What can hang from each mark
Z_127: Z_129 Z_231 Z_266 Z_268
Z_481: Z_131
Z_131: Z_129 Z_231 Z_419
Z_806: Z_151 Z_419
Z_151: Z_131 Z_515 Z_806
Z_222: Z_268
Z_419: Z_131
Z_584: Z_806 Z_962
Z_231: Z_127
Z_129: Z_131
Z_605: Z_419

In the rows, 128 means zero.
Known rows, with every way that one mark hangs from another
Z_584(Z_806): [161 136 114 135 128 131 136 150 167 117 102 128 132 124 150 170  93 128
 109 147 122 116 148 135 140 105 156 100 138  93  96 109 154 118]
Z_419(Z_131(Z_231(Z_127))): [109 162 115 144 107 143 140 132 152 161  85 157 117 140 139 131 104 157
 134 101 156 115 136 132 174 109 101  90 163  80 107 116 158 121]
Z_605(Z_419(Z_131(Z_231(Z_127)))): [118 150 115 151 125 158 153 135 153 156  90 145 108 151 130 133  98 144
 115 101 154 132 141 133 164  98  60  93 145  88 111 123 161 117]
Z_419(Z_131(Z_129 Z_231(Z_127))): [116 145 127 145  97 145 122 131 146 175 104 163 113 129 119 140  98 165
 139  98 152 100 149 153 172 118  85  89 176  77 106 110 154 153]
Z_127(Z_129(Z_131(Z_419)) Z_231 Z_266): [105 214 123 150 131 129 197 134 122  93 102 137 110 160 150 193 109 132
 125 172 124  79 158 123 173  57  78 137 138 130 102  91 148 169]
Z_605(Z_419(Z_131(Z_129))): [147 133 141 137 146 150 152 138 144 157 112 133 117 145 112 160  88 131
  84 110 156 118 141 162 149 109  32 112 141  84  98 115 156 145]
Z_806(Z_151(Z_515) Z_419(Z_131(Z_129))): [128 156 143  94 164 131 131 126  85 124  96 169 119 148 102 132  93 152
 106 111 163 120  93 160 164 137  54  94 125  70 131  99 149 174]
Z_129(Z_131(Z_231 Z_419)): [154 142  81 163  88 162 145 128 157 129 103 142 119 113 155 157 113 185
 148 131 160  98 141 124 173  63 119 124 150  71  72  91 167 186]
Z_127(Z_129(Z_131)): [113 158 120 151 127 116 180 147 127  98  97 128 117 145 143 166 104 167
 107 135 142 101 155 126 156  81  92 133 139 106 103 105 171 122]
Z_481(Z_131(Z_129 Z_231 Z_419)): [154 134  82 158  70 156 114 147 163 138 131 149 110 109 100 147  89 188
 148 117 133 104 158 133 150 101 102 118 148  50  74  97 158 228]
Z_131(Z_129 Z_231(Z_127(Z_266 Z_268)) Z_419): [115 170 117 157  91 156  93 101 147 173 122 151 111 143 130 175  83 136
 158 161 117  82 145 148 157  96  83  94 201  85  98  92 144 201]
Z_129(Z_131(Z_231(Z_127))): [114 149 108 149  93 149 147 134 148 128 101 146  99 122 167 137 111 200
 157 110 145 102 141 111 175  76 125  94 171  94 107 112 161 130]
Z_231(Z_127(Z_129(Z_131(Z_419)) Z_266 Z_268)): [ 86 208 143 148 127 123 162 107 105 112  99 150 106 171 156 182  93 104
 138 159 123  89 148 123 164  89  71 110 177 139 109  98 147 139]
Z_584(Z_806(Z_151 Z_419) Z_962): [157 161 105 102 156 127 136 137 153  98  77 144 136 120 131 157  97 115
 112 120  96 130 102 144 135 140 120 106 150  80 113 121 116 120]
Z_127(Z_129(Z_131) Z_231 Z_268): [ 74 206 102 153 118 111 214 145 129  77 105 132 100 153 146 199 118 125
 145 153 132  76 123 126 134  68  47 121 127 111 121  95 161 133]
Z_605(Z_419(Z_131(Z_129 Z_231))): [142 126 110 155 119 163 143 144 155 164 108 135 110 142 115 159  93 147
 107 107 149 116 147 160 157  94  33 109 144  65  97 113 163 165]
Z_481(Z_131(Z_129 Z_231(Z_127) Z_419)): [137 145 100 146  61 155 104 136 157 146 132 164 109 111  97 132  89 193
 157 103 137 104 165 122 156 119 114  99 160  68  85 101 152 208]
Z_231(Z_127(Z_266 Z_268)): [ 88 198 150 132 145 125 133 109 134 142 102 131  99 164 162 162  85 113
 130 162 107 103 114 128 150 105  96  84 197 119 125 116 130 105]
Z_605(Z_419(Z_131(Z_129 Z_231(Z_127(Z_268))))): [110 145 118 154 113 158 141 129 142 165 109 150 101 154 118 160  91 121
 131 103 140 110 132 156 151 107  18  87 160  82 110 114 157 151]
Z_419(Z_131(Z_129 Z_231(Z_127(Z_266)))): [113 162 136 143 113 149 122 129 136 177 102 158 101 147 133 146  89 149
 134 115 128  97 151 154 186 110  76  92 192  89 108 112 143 163]
Z_129(Z_131(Z_419)): [155 150 118 140 117 152 155 119 144 123 106 140 124 116 153 164 109 164
 124 133 166 100 133 125 159  78 118 126 144  93  74  96 157 160]
Z_481(Z_131(Z_419)): [153 158 106 137 108 142 144 140 157 120 114 142 121 121 117 140  91 160
 121 123 145 121 136 116 141 105 120 120 130  74  75 103 150 173]
Z_806(Z_151 Z_419(Z_131(Z_129 Z_231(Z_127)))): [104 179 131 120 130 142 112 130 130 154  92 174 105 125 104 120  87 160
 137  78 139 119 110 148 164 125  50  85 161  71 136 112 136 176]
Z_151(Z_131(Z_129) Z_515 Z_806): [125 125 122 128 154 147 160 130  93  82 137 145 141 166  85 132  91 188
  63 157 188 104 160 141 179 102 127  95 122  28 109  77 183 170]
Z_129(Z_131(Z_231(Z_127(Z_268)) Z_419)): [118 164  90 158  81 158 143 109 144 131 103 158 108 122 156 160 112 156
 174 126 152  91 129 117 162  77 105 100 167  89  87  93 160 167]
Z_222(Z_268): [141 128 136 144 114 119 146 175 179 123 101 119 103 149 147 158  91 173
  96 113 133 113 124 124 131  99 110 106 135  66  75 122 167 107]
Z_584(Z_806(Z_151 Z_419)): [150 164 120 116 151 130 123 149 152 103  93 142 120 121 135 150  85 126
 112 125 111 129 114 136 135 116 123  91 125  86 123 109 134 144]
Z_127(Z_129(Z_131(Z_231 Z_419)) Z_266 Z_268): [100 189  90 184 111 135 168 125 116 109  93 137 100 170 160 203  96 109
 149 171 108  83 148 138 167  52  48 134 163 100  89  89 164 192]
Z_584(Z_806(Z_419) Z_962): [174 132  98 118 155 137 136 128 149 103  85 134 141 124 154 165 103 113
 100 134 106 129 115 145 137 133 126 109 163  84 100 122 122 106]
Z_151(Z_131 Z_515): [120 143 128 143 147 138 167 132 108 106 123 139 141 161 121 134 107 191
  96 163 179 129 149 125 179  94 136  90 128  53 102  91 176 130]

Rows
[119 172 102 173 112 142 161 133 124 115  94 135 112 155 158 181  98 151
 131 160 119  92 173 131 187  54  85 140 159 101  85  92 166 185]  Z_127(Z_129(Z_131(Z_231 Z_419)) Z_266)
[105 163 102 160  84 137 125 126 156 142  97 152 143 140 118 144 100 172
 140 142 154 114 174 118 163 101 123 113 149  89  99  97 173 143]  Z_131(Z_231(Z_127(Z_129)) Z_419)
[ 93 223 119 138 150 128 171 129 152 119 108 118  92 167 164 193 100 101
 135 189 102  84  95 136 139  74  68  98 166 104 120 103 125 136]  Z_127(Z_231 Z_266 Z_268)
[ 65 205 152 143 145 104 150 119 118 125  96 131 104 183 147 176  84 105
 124 168 108 102 140 129 149 106  76  97 184 131 133 113 145  98]  Z_231(Z_127(Z_129 Z_266 Z_268))
[145 149 116 143 138 160 144 120 139 112 137 142 153 138  73 147  84 162
  63 142 178 103 169 141 161  94 114 117 129  30  80  70 166 203]  Z_151(Z_131(Z_129 Z_419) Z_806)
[ 88 228 112 156 130 124 201 125 117  86 104 138 100 170 154 214 109  91
 144 183 114  70 130 130 152  55  42 129 144 129 103  83 146 174]  Z_127(Z_129(Z_131(Z_419)) Z_231 Z_266 Z_268)
[142 146 133 121 125 128 138 153 121 100 127 157 131 136  97 154  92 159
 115 143 132 112 166 144 166 117 148  78 110  62 112  84 168 177]  Z_584(Z_806(Z_151(Z_131(Z_129) Z_515)))
[100 172 128 151 113 143 127 122 130 174 103 157  96 155 135 164  89 117
 149 120 121  89 132 161 171 108  50  86 200  87 110 108 142 169]  Z_419(Z_131(Z_129 Z_231(Z_127(Z_266 Z_268))))
[ 75 195 118 160 120 126 158 131 123 144  78 153 105 181 143 162  93 103
 143 130 120 104 144 141 171  98  50  98 173  99 118 109 157 134]  Z_419(Z_131(Z_231(Z_127(Z_129 Z_266 Z_268))))
[104 175 116 158 139 159 159 125 137 155  91 141  91 176 150 159  91  96
 128 126 121 120 126 139 165  89  24  86 169  97 112 119 146 133]  Z_605(Z_419(Z_131(Z_231(Z_127(Z_266 Z_268)))))
[100 170 103 140 122 139 155 151 129 112 111 151 123 150 104 122 104 209
 133 143 159 124 140 124 184  87 130  85 116  32 117  90 179 164]  Z_806(Z_151(Z_131(Z_231) Z_515))
[129 159  89 150  72 154 123 136 161 132 113 161 111 122 118 122  96 183
 159 108 138 120 152 101 158 110 132  99 150  73  87 108 153 173]  Z_481(Z_131(Z_231(Z_127) Z_419))
[132 137 110 151 104 145 131 145 155 169 103 146 115 127 118 155  96 160
 125 109 149  98 141 164 167 101  72 108 162  57  92 104 161 176]  Z_419(Z_131(Z_129 Z_231))
[127 157 102 148  87 156 107 116 169 159 103 152 136 124 131 134 101 180
 149 135 159 113 148 116 161  99 143  98 163  80  93 100 162 147]  Z_131(Z_231(Z_127) Z_419)
[ 89 168 118 151 106 128 156 142 139 147  80 157 120 154 124 138 103 150
 131 105 151 114 157 133 172 109  86 103 152  90 113 114 170 114]  Z_419(Z_131(Z_231(Z_127(Z_129))))
[109 181 101 161  87 140 136 142 137 119 105 156 107 152 118 138  85 162
 148 130 114 116 178 104 170  99 107 112 153  93  94 106 153 179]  Z_481(Z_131(Z_231(Z_127(Z_129 Z_266)) Z_419))
[ 86 194 105 164 101 135 128 113 139 142  97 147 119 169 138 173  89 120
 153 169 118 100 154 128 161  90  87 106 173 101 102  95 159 161]  Z_131(Z_231(Z_127(Z_129 Z_266 Z_268)) Z_419)
[138 125 102 105 181 145 147 115  89  64  96 139 132 173 130 123  94 163
  63 156 184 125  98 129 160 112 120 102 120  56 127  96 166 127]  Z_151(Z_515 Z_806(Z_419))
[159 160 103 110 134 135 159 131 126  92 100 165 163 138  98 152 108 132
 115 148 138 123 152 135 167 135 162  98 119  54  90  90 149 150]  Z_584(Z_806(Z_151(Z_131(Z_419) Z_515)) Z_962)
[ 88 175  95 165  82 132 128 116 152 137  98 151 131 152 121 162  97 139
 157 150 148 103 151 124 146 100  95 105 154  89  98  90 173 148]  Z_131(Z_231(Z_127(Z_129 Z_268)) Z_419)
[ 93 166 122 155 103 142 103 120 144 165 121 139  91 146 143 167  84 151
 159 151 100  84 137 150 159  97  77  81 213  88 120 108 142 166]  Z_131(Z_129 Z_231(Z_127(Z_266 Z_268)))
[158 146 106  85 161 126 140 133 115  81  79 154 140 139 132 148 105 125
 113 137 116 131 104 142 149 149 134  97 135  76 119 113 132 119]  Z_584(Z_806(Z_151(Z_515) Z_419) Z_962)
[ 85 186  94 182 121 124 180 142 117 104  92 126  84 175 171 199  94 119
 146 165  96  85 143 140 166  53  43 125 174 102 106 102 162 165]  Z_127(Z_129(Z_131(Z_231)) Z_266 Z_268)
[104 171 144 142 110 126 158 117 124 116 100 154 128 139 131 151 102 159
 125 126 161 105 167 112 165 102 114 116 150 127 103 100 166 121]  Z_231(Z_127(Z_129(Z_131(Z_419))))
